Every row comes from one small tree of marks. The marks that hang from a mark follow it in brackets, in the order of their numbers. Every link used is in the known rows. Which tree was each row made from?
(in the rows, 128 means zero)
Known rows
Z_609(Z_419(Z_676 Z_967(Z_402)) Z_533): [ 89 117 114 197 122 171  98 111 110 144 103 159 128  95 129 152  85 188
 196 130 210 124  79 160]
Z_105(Z_901(Z_609(Z_419))): [ 99  96 103 132 141 163 135 140 156 102  94 126 157 112 121 143 106 149
 161 166 172 151 144 119]
Z_105(Z_901(Z_609)): [ 98 102 108 146 146 160 132 132 144  93  96 127 148 123 120 138 107 145
 168 175 156 153 151 114]
Z_905(Z_105 Z_676(Z_402 Z_533(Z_967))): [135 139  99 190 140 199  99 124 106 122 136 173 130  97 150 142 103 167
 151 163 171 115 116 114]
Z_676(Z_402): [107 127 102 182 144 192  97 142 125 149 107 154 123 126 123 136  95 149
 166 150 166 125 115 140]
Z_402(Z_676(Z_533(Z_967(Z_419)))): [122 145 113 179 117 185 105 104 114 136 132 148  94 101 159 155 131 167
 150 144 171 158  65 159]
Z_609(Z_533(Z_967)): [101 124 101 186 125 180 103 110 127 119 101 134 112 105 158 173  99 148
 171 147 177 135 126 130]
Z_905(Z_105): [121 140 114 166 129 177 114 123 114 129 118 131 109 122 109 129 107 163
 174 156 151 132 135 117]
Z_402(Z_676): [101 153 107 170 135 175 118 103 114 139 114 127  95 116 139 138 115 171
 159 148 155 156  95 155]
Z_419(Z_609 Z_967): [ 96  90 106 169 125 172  93 165 141 149 115 151 113 116 107 140 104 154
 192 152 171 138  97 137]
Z_533(Z_676(Z_402) Z_967): [ 97 134  95 195 145 205 108 150 119 153 116 157 124  99 157 146  81 141
 165 163 185 128 102 142]
Z_105(Z_901(Z_609(Z_533(Z_676)))): [ 78 107 109 182 146 166 113 127 138  84  89 126 145 113 142 144  93 145
 178 179 164 166 151 102]
Z_533(Z_609 Z_676(Z_402)): [ 80 127 106 182 144 187  93 151 123 150 115 148 125 121 120 112 103 156
 165 146 172 135 120 142]
Z_609(Z_533): [ 96 127 106 187 129 171  93 108 126 118  96 129 106 121 140 155 100 153
 179 144 164 143 129 124]
Z_676(Z_402(Z_967(Z_419)) Z_533(Z_609)): [126 103 126 198 120 198  70 149 132 151 130 182 129 133 114 117 129 150
 177 120 187 124  83 166]
Z_609(Z_419 Z_533(Z_676)): [ 79 130  99 185 129 181  94 124 133 135  96 128 116  98 152 152  87 156
 177 142 189 150 112 128]
Z_533(Z_676 Z_967): [ 94 137  97 174 138 187 122 131 122 138 117 135 111  99 159 149  91 140
 170 162 179 139 105 139]
Z_105(Z_901): [106 110 109 156 144 163 128 119 125 115 102 131 130 125 116 140 104 151
 163 176 154 141 144 126]
Z_402(Z_676(Z_533(Z_967))): [111 146 101 180 129 195 114 102 109 127 132 144 103 104 167 155 125 170
 153 143 171 164  82 153]
Z_967(Z_402(Z_676) Z_419(Z_609(Z_533))): [115 135 127 201 110 163  74 110 129 168 114 160  96  99 135 151 118 179
 178 148 164 145  59 157]
Z_533(Z_967): [111 127  98 157 131 180 125 124 129 133 113 135 113 107 145 159 103 143
 163 151 172 127 116 143]
Z_676(Z_402(Z_967(Z_419(Z_609))) Z_533): [136  97 117 207 121 203  63 163 141 159 130 191 122 123 125 131 114 146
 186 136 181 130  67 156]
Z_901(Z_609(Z_419 Z_533(Z_676(Z_402)))): [ 76 118  96 187 138 191  88 154 153 123  90 140 147  99 153 146  84 149
 178 142 193 153 117 117]

Which tree is each row?
[132 104 103 188 120 199  73 161 141 150 130 182 120 102 141 156 115 150
 157 148 178 131  78 139]	Z_676(Z_402 Z_533(Z_967(Z_419(Z_609))))
[112 117 104 187 125 192  86 171 142 170 120 167 112  88 143 146  92 142
 161 167 178 124  77 143]	Z_533(Z_676(Z_402) Z_967(Z_419(Z_609)))
[ 95 122  99 168 125 173 120 112 140 112 100 145 146  82 161 166  93 174
 174 134 203 134 103 140]	Z_901(Z_609(Z_419(Z_676) Z_533(Z_967(Z_402))))
[ 84  88 111 167 133 160 121 128 138  88  88 134 156 100 125 148  93 172
 177 162 190 149 133 125]	Z_105(Z_901(Z_609(Z_419(Z_676 Z_967) Z_533)))
[101  97 100 159 147 179 121 137 136  95 106 155 166 106 129 135 101 174
 153 161 180 151 127 125]	Z_105(Z_901(Z_609(Z_419(Z_676(Z_402 Z_533)))))
[ 98 117 117 204 146 188 101 144 122 100 100 144 154 111 124 129  87 159
 176 186 162 150 163  87]	Z_905(Z_105(Z_901(Z_609(Z_533(Z_676(Z_402))))))
[104 131 102 182 122 176 116  94 117 136 106 151 128  78 159 171  88 185
 169 133 206 120  93 156]	Z_609(Z_419(Z_676) Z_533(Z_967(Z_402)))
[ 93  82 108 144 138 166 130 155 151 109  95 134 162 111 111 143 102 148
 177 163 186 147 130 127]	Z_105(Z_901(Z_609(Z_419(Z_967))))
[ 86  86 109 182 139 175 109 144 136 100  88 152 166 100 124 145  86 172
 172 161 194 141 130 128]	Z_105(Z_901(Z_609(Z_419(Z_676(Z_402) Z_967) Z_533)))
[100  94 112 185 128 174  91 159 131 168 121 171 125 114 106 141 100 159
 207 150 181 129  79 147]	Z_419(Z_609 Z_967(Z_402))
[116 124 119 181 128 183 129 116 123 116 109 143 158  85 140 157 107 182
 164 168 181 147 134 118]	Z_905(Z_105(Z_901(Z_609(Z_419 Z_533(Z_967(Z_402(Z_676)))))))
[128 126 111 168 143 166 117 101 104  90 127 148 131 110 127 130 113 173
 154 185 148 138 144  97]	Z_905(Z_105(Z_901) Z_676(Z_533))
[ 85 113  97 209 135 188  67 154 138 144 103 155 115 106 144 144  87 156
 181 159 166 149 114 116]	Z_419(Z_609(Z_533(Z_676(Z_402))))
[114  97 109 186 129 210  83 155 138 151 128 177 148 125 123 123 122 159
 174 110 203 128  96 163]	Z_676(Z_402(Z_967) Z_533(Z_609(Z_419)))
[126 109 127 173 119 166 115 128 137  93 102 134 140 101 122 153 109 154
 166 178 162 137 153  99]	Z_905(Z_105(Z_901(Z_609(Z_533(Z_967(Z_419))))))
[ 89 110 116 153 123 163 116 128 119 154 119 154 133 106  98 122 112 191
 177 122 201 118  88 174]	Z_533(Z_609(Z_419(Z_676 Z_967(Z_402))))
[ 95 110  94 156 123 179 112 135 163 107  93 126 142  92 160 173 101 147
 169 135 194 145 126 122]	Z_901(Z_609(Z_419 Z_533(Z_967)))
[ 99 109 103 184 132 195  95 145 113 143 122 172 134 103 123 135  94 183
 172 130 206 130  73 160]	Z_609(Z_419(Z_676(Z_402 Z_533) Z_967))
[124 132 112 156 145 156 131 104 110 103 113 136 128 108 117 129 102 169
 153 192 143 121 155 105]	Z_905(Z_105(Z_901) Z_676)
[ 97 134 105 157 123 182 105 111 123 134 129 136 113 112 137 132 143 188
 146 121 174 168  91 157]	Z_402(Z_676(Z_533(Z_609(Z_419))))
[128 124 115 166 114 160 112 120 128 159 127 168 108  86 133 152 105 173
 168 154 177 111  64 164]	Z_533(Z_967(Z_402 Z_419(Z_609 Z_676)))
[ 93 123  97 133 133 163 131 127 148 108 103 126 133 102 131 135 101 170
 164 137 179 145 111 139]	Z_901(Z_609(Z_419(Z_676)))
[123 115 113 177 145 178 100 123 106 103 129 167 149 114 112 116 120 181
 142 174 155 124 153 104]	Z_905(Z_105(Z_901) Z_676(Z_402 Z_533(Z_609)))
[105 119 119 199 137 181 120 126 117 104 109 146 156  96 139 146  89 159
 186 184 174 144 148  98]	Z_905(Z_105(Z_901(Z_609(Z_533(Z_676 Z_967(Z_402))))))
[122 126 122 168 117 150  97 118 125 161 123 166 101 102 110 132 106 182
 177 153 164 120  61 161]	Z_967(Z_402 Z_419(Z_609 Z_676))
[100  96 106 166 134 172 125 127 149 108  93 144 169  93 147 171  98 153
 172 161 193 141 136 122]	Z_105(Z_901(Z_609(Z_419 Z_533(Z_967(Z_402)))))
